Known rows, with every way that one mark hangs from another:
E(Q(L)): [-0.64 -0.47 -0.19 -1.41 -1.07 -1.25 -3.89 -0.35 -0.11 -0.96 -0.15  1.00
 -2.58  0.49 -0.34 -1.52 -0.90 -0.36  2.04  0.27 -2.21  1.99 -2.62  0.11]
S(P): [ 0.46  0.71 -0.01 -0.15  0.12 -0.07 -2.28  2.63 -0.64 -1.65 -0.83  1.73
 -2.60  1.17 -0.24 -2.36 -1.30  1.90  2.20  1.35  0.61  2.30 -1.12 -0.71]
Q(E L(Z)): [-0.77 -0.49  0.39 -0.64 -1.60 -0.55 -3.03 -1.97 -0.18 -2.04 -1.34  2.20
 -3.59 -0.44 -1.26 -4.96 -0.59 -0.23  1.10 -0.24 -1.39  3.65 -3.68  1.14]
V(E L): [-0.83 -1.32 -0.02 -0.69  1.01  0.41 -3.63  1.00  1.83 -0.86 -0.97  3.81
 -1.32  1.26 -0.09 -4.57 -0.30  0.97  1.78  2.23 -2.97  2.66 -1.80  0.06]
V(L(P(E))): [ 0.49 -0.87  0.71 -1.10  0.16  0.26 -3.13  0.70  3.03 -0.50 -1.67  2.55
 -0.52  0.90  0.56 -3.38  0.18  1.38  2.02  0.93 -0.92  1.92 -2.09  0.39]
S(P(L) Q V(E)): [ 0.01  0.23 -0.37  1.00  0.23  0.41 -2.62  4.46  2.64 -1.64 -0.89  2.20
 -2.81  0.64 -0.27 -2.46 -0.34  3.62  2.97  1.31 -1.27  1.76  0.02 -1.20]
K(P): [ 0.44  0.65  0.18 -0.95 -0.12 -0.03 -2.44  2.84  0.60 -1.70 -1.62  2.07
 -1.57  0.75  0.82 -1.50 -1.01  1.62  1.14  1.54 -0.11  1.67 -1.29  0.06]
S(P(L(Z)) Q(E) V): [-0.56  0.97 -0.20  0.92 -1.30  0.48 -1.42  0.34  1.62 -2.55 -0.92  2.43
 -4.36  0.02 -0.97 -4.26 -0.51  1.81  2.14 -0.52  0.61  2.91 -1.15  0.53]
S(P(E L)): [ 0.68  0.74  0.28  0.69 -0.70  0.31 -2.17  2.11  0.94 -1.24 -1.72  1.55
 -3.31  1.01  0.33 -1.86 -0.49  2.05  2.30  0.76 -0.44  1.72 -0.61 -0.55]
S(P(E K)): [ 1.67  0.10  0.00  0.35 -1.30 -0.26 -2.16  2.62 -0.87 -2.04 -1.10  1.83
 -2.81  1.49  1.56  0.26 -0.52  2.59  1.65  1.08  1.99  4.66 -0.34 -1.42]
L(Z): [-0.33  0.09 -0.30 -0.54 -0.30  0.23 -1.72 -1.36 -0.61 -1.87 -0.65  1.88
 -2.42  0.63  0.26 -3.70 -1.18 -0.82  2.11  0.44 -0.66  2.51 -2.13  1.05]
Q(L(V)): [-0.34 -0.07  0.45 -0.72 -0.21 -0.99 -4.97  1.65  1.44 -1.81 -0.92  1.54
 -2.60 -0.21 -0.84 -2.46 -0.39 -1.20  1.66  1.76 -2.49  1.37 -2.78 -0.16]
V(E(Q) L(P Z)): [-0.62 -1.99 -1.10 -0.22  0.03 -0.13 -2.45 -4.10  1.20 -0.53  0.19  3.04
  0.33  1.34  0.53 -1.66 -1.18 -1.05  2.71 -0.13 -1.80  2.94 -1.74  1.76]
E(Q(L(P V Z))): [-0.30 -0.80 -0.54 -0.39 -1.17 -1.47 -3.62 -3.71  1.09 -1.44  0.34  0.89
 -1.15 -0.15 -0.36  0.05 -1.47 -3.15  2.49 -0.70 -1.31  1.58 -2.56  1.37]
V(E): [-0.05 -1.07 -0.04 -0.37  0.01  0.17 -3.15  2.34  0.87 -1.06 -0.83  2.62
 -1.55  0.86  0.26 -4.08 -0.42  2.56  1.97  1.57 -1.92  2.28 -1.22 -1.03]
S(Q V(E)): [ 0.09 -0.83 -0.03 -0.47 -0.41  0.32 -2.64  3.40  2.77 -1.96 -0.61  2.73
 -1.84  0.24  0.25 -4.35  0.31  4.15  2.49  1.65 -1.60  2.14 -0.85 -1.19]
V(L(P(S) Z)): [ 0.66  0.10 -0.06 -0.89  0.76 -0.01 -2.78 -2.38  1.24 -1.27 -1.54  3.16
 -0.18  1.13  0.86 -1.14 -1.02 -2.78  1.74  0.30 -0.86  2.89 -3.35  2.24]
E(Q(L(P(S) V Z))): [ 0.85 -0.06 -0.59 -0.20 -1.36 -1.70 -3.77 -4.40  0.80 -1.71 -0.47  1.26
 -0.70 -0.09  0.90  2.40 -1.35 -3.91  1.97 -0.52 -1.16  2.27 -3.37  1.75]
Q(E L(V)): [-0.77 -0.53  0.84 -0.38 -1.41 -0.97 -4.99  0.50  2.13 -1.97 -1.15  2.19
 -3.29 -0.65 -1.62 -4.62  0.12  0.83  0.67  1.08 -1.87  2.19 -2.97 -0.37]
P(E(Q) K S(V(L))): [ 1.41 -0.34 -0.55 -0.32 -2.30 -0.79 -3.05 -0.48  2.96 -1.99 -0.94  2.86
 -2.31  1.38  2.90  1.34  0.86 -2.59  1.27  1.32 -0.63  4.25 -1.90 -0.32]
S(P(E(Q) K) V): [ 1.47 -0.07 -0.73  0.70 -2.79 -0.93 -1.65  1.66  1.21 -2.12  0.13  1.10
 -3.44  1.34  1.59  1.33 -0.11  0.69  2.40  0.63  1.70  3.82  0.15 -1.79]
S(P(K)): [ 0.66  0.37 -0.34 -0.06 -0.04 -0.53 -2.87  3.45 -1.12 -1.72 -0.39  1.93
 -2.62  1.72  0.40 -0.29 -1.31  1.46  1.72  1.27  1.60  4.18 -0.71 -1.61]
Q(L): [-0.34 -0.21  0.64 -1.43 -0.13 -0.76 -4.23  2.30  0.28 -1.25 -1.11  1.53
 -2.87  0.14 -0.81 -3.14 -0.65  0.40  1.73  1.13 -2.29  1.93 -3.11 -0.10]

Rows:
[ 1.86 -0.40 -0.58 -0.35 -2.53 -0.81 -2.46 -1.30 -0.48 -1.82 -0.78  1.89
 -1.89  1.36  3.38  2.60  0.12  0.65  0.90  0.26  0.74  4.51 -1.22 -0.83] -> P(E(Q) K S)
[ 2.15 -0.01  0.27 -0.39 -1.66 -0.40 -2.69  1.49  0.03 -2.02 -1.77  2.32
 -2.27  1.11  3.10  0.94  0.16  1.09  0.58  1.06  0.60  4.66 -1.82 -0.94] -> P(E K S)
[-0.63 -0.42 -0.65 -0.99 -1.38 -0.97 -2.72 -3.97 -1.13 -1.69  0.05  1.14
 -2.70  0.26 -0.04 -1.33 -1.36 -2.35  2.30 -0.41 -2.10  3.02 -2.95  1.63] -> E(Q(L(Z)))
[ 0.03  0.25  0.58 -0.43 -1.60 -0.62 -3.23  2.95  1.77 -2.62 -1.24  2.17
 -4.00 -0.48 -1.80 -3.59  0.16  4.05  1.72  0.71  0.41  3.46 -2.42 -0.68] -> S(P Q(E L) V)
[ 0.79 -1.17 -0.83  0.50 -2.42 -0.94 -2.20 -3.70  0.97 -1.80  0.45  1.29
 -0.71  0.79  2.17  1.76 -0.60 -1.21  1.99 -0.81  1.33  3.25 -0.66  0.36] -> L(P(E(Q) K) V Z)
[-0.98 -0.54  0.41  0.10 -1.78 -0.82 -3.89 -2.83  1.07 -2.65 -1.02  2.33
 -3.53 -0.85 -1.18 -4.04 -0.36 -1.58  0.98  0.37 -1.67  2.91 -3.28  1.10] -> Q(E L(V Z))
[ 0.72  0.60 -0.43  1.45 -1.28  0.09 -1.45 -0.53 -0.65 -2.00 -1.08  1.74
 -3.58  1.34  1.48  0.28 -1.03 -0.68  2.00 -0.23  0.96  4.18 -0.49  0.28] -> S(P(E K L(Z)))
[ 1.59 -1.02 -0.52  1.21 -0.46 -0.91 -3.42 -1.03  1.41 -1.98 -0.87  2.97
  0.13  0.93  2.18  1.83 -1.07 -1.57  1.40  0.61  0.05  4.19 -1.40  0.06] -> L(P(K S) V(E) Z)
[ 2.83  1.11  0.50 -0.23 -2.46 -0.28 -1.90  3.01  3.23 -2.74 -2.97  2.01
 -1.84  0.03  2.78  0.58  0.58  0.24  0.95  1.75 -0.06  2.25 -1.63 -0.29] -> K(P(E S(V)))
[-0.10 -1.02 -0.74 -0.16 -1.38 -1.98 -4.13 -3.08  0.47 -1.54  0.62  1.23
 -1.16  0.40  0.35  2.00 -1.36 -3.51  1.99 -0.83 -0.27  3.28 -2.09  0.75] -> E(Q(L(P(K) V Z)))
[-0.51 -1.37 -0.90  0.36 -1.00 -0.47 -3.51 -0.95  1.44 -1.38  0.43  2.10
 -1.27  0.77  0.79 -1.61 -0.63  0.52  2.18  1.48 -2.01  1.49 -0.44 -0.84] -> L(V(E(Q)))
[-1.24 -1.66 -1.25 -0.17 -0.20  0.19 -2.00 -4.79  0.10 -1.28  0.22  3.28
 -1.09  1.37  0.84 -2.54 -1.02 -1.98  2.40  0.58 -2.69  3.54 -1.82  1.83] -> V(E(Q) L(Z))
[ 0.31  0.48 -0.99  1.15 -1.90  0.11 -0.62 -3.85 -0.61 -1.67 -0.45  1.04
 -3.27  1.06  1.27  0.35 -1.23 -0.73  2.83 -0.89  0.12  2.50 -0.48  1.17] -> S(P(E(Q) L(Z)))
[ 1.39 -0.18  0.51 -0.73 -1.47 -0.81 -3.33  3.10  3.06 -1.92 -1.39  3.08
 -1.48  0.30  1.02 -1.22  0.59  4.03  0.57 -0.24  1.99  3.95 -1.96 -1.41] -> L(P(K S(Q(E) V)))
[ 2.34  0.57  0.11 -0.45 -3.40 -1.34 -2.88  0.60  2.68 -2.52 -2.31  1.26
 -2.21 -0.26  2.61  3.34  0.36 -0.96  1.12  0.83 -1.25  2.65 -2.37  0.33] -> K(P(E(Q(L)) S(V)))
[-1.09  0.57 -0.17  0.67  0.19  0.11 -2.92 -1.45  1.62 -1.76 -0.56  1.86
 -2.76  0.25 -0.16 -3.02 -1.06 -3.69  2.16  0.70 -2.28  0.65 -1.49  1.09] -> P(L(V Z))
[-0.05  0.63 -0.17 -0.79  0.87  0.33 -2.47  2.99  1.79 -2.28 -0.68  2.91
 -2.58  1.05 -0.53 -2.58 -0.13  1.63  2.62  2.16 -0.06  2.68 -1.44  0.15] -> S(P Q V(L))
[ 1.14  0.08 -0.14  0.22 -2.99 -1.23 -2.44  0.84  1.67 -2.13 -0.72  0.34
 -3.78  0.21  0.14 -0.03 -0.04  0.25  2.71  0.66 -0.54  2.57 -1.57 -0.63] -> S(P(E(Q(L))) V)
[-0.19 -0.80 -0.01 -0.80 -0.64 -1.68 -4.82  0.02  2.22 -0.71  0.14  0.87
 -0.90  0.06 -0.71 -0.26 -0.82 -0.77  2.27  0.12 -1.62  0.54 -2.25  0.08] -> E(Q(L(P V)))
[-0.10  0.19  0.55 -1.73 -0.51 -0.55 -3.74  3.57  1.94 -2.06 -0.88  1.69
 -3.11 -0.44 -0.81 -3.61  0.23  1.77  2.29  1.20 -1.88  2.01 -2.71 -0.30] -> S(Q(L) V)
[-0.67 -0.77 -0.72  1.63 -0.14 -0.25 -3.55 -0.86  1.57 -1.72 -0.23  2.74
 -2.25  0.87  0.95 -1.31 -0.89 -2.57  1.70  0.69 -2.06  2.96 -0.50 -0.13] -> P(K L(V(E) Z))
[ 2.35 -0.41  0.45 -0.42 -1.93 -1.28 -3.09 -1.56  0.23 -1.92 -2.03  1.64
 -1.32  0.36  2.35  2.67 -0.45 -0.99  1.16 -0.80  0.33  5.13 -3.22  1.06] -> Q(L(P(E K S) Z))
[ 1.91 -0.14  0.39 -1.40 -1.70 -0.72 -3.75  0.86 -0.82 -2.39 -2.00  2.30
 -2.41  0.43  2.60  2.22  0.66  3.31  0.58  0.93 -0.24  5.53 -2.72 -0.22] -> P(E K S(Q(L)))
[ 2.49 -0.29  0.32 -1.05 -0.96 -0.16 -2.77  1.49  0.52 -1.59 -1.81  2.42
 -0.40  0.93  3.00  2.19  0.37  5.25  1.11  0.13  1.86  4.43 -1.39 -0.53] -> L(P(E K S(Q)))
[ 0.32 -0.46 -0.32  0.23 -0.24 -0.77 -3.15 -0.48  1.16 -1.78 -0.03  1.87
 -0.81  0.80  0.70 -0.53 -1.14 -1.99  1.85  0.09  1.11  2.68 -1.32  0.12] -> L(P(K) V Z)
[ 0.38 -0.93  0.22 -0.69 -0.17  0.45 -2.00 -2.59  1.82 -1.24 -1.47  2.59
 -0.75  0.77  0.83 -2.65 -0.36 -0.42  2.34  0.16 -0.66  2.71 -2.44  1.77] -> V(L(P(E) Z))
[ 0.01  0.18  0.45  0.69 -0.73  0.16 -3.58  1.29  2.94 -1.39 -1.33  1.62
 -2.82  0.21  0.62 -2.95  0.26 -0.13  1.82  1.30 -2.13  0.30 -0.89 -0.45] -> P(E L(V))
[ 1.74  0.25  0.12  0.71 -1.87 -0.54 -2.02  4.27  1.66 -2.45 -1.01  1.50
 -3.67  1.07  1.29 -0.78  0.04  1.54  2.10  1.32  1.81  3.84 -0.29 -2.13] -> S(P(E K) V)
[ 0.19 -0.79 -0.02 -0.34 -2.44 -1.16 -3.76 -1.67  1.54 -1.82 -0.43  0.93
 -2.59 -0.18  0.70  0.04  0.22 -0.44  1.88  0.93 -2.06  1.92 -1.95  0.07] -> P(E(Q(L(V))))
[ 0.14 -0.72 -0.50  0.15 -2.79 -0.93 -2.75 -5.13  0.12 -2.46 -0.21  0.91
 -2.67 -0.45  0.95  0.23 -0.30 -2.84  2.18  0.10 -1.86  2.87 -2.27  1.55] -> P(E(Q(L(V Z))))
[ 1.01  0.23 -0.13 -0.37 -1.44  0.11 -1.53 -2.08 -2.18 -2.88 -1.36  1.41
 -3.14  0.01  0.52  0.08 -0.59  2.94  2.55  0.19  0.62  4.96 -2.09  1.79] -> S(P(E) Q(L(Z)))
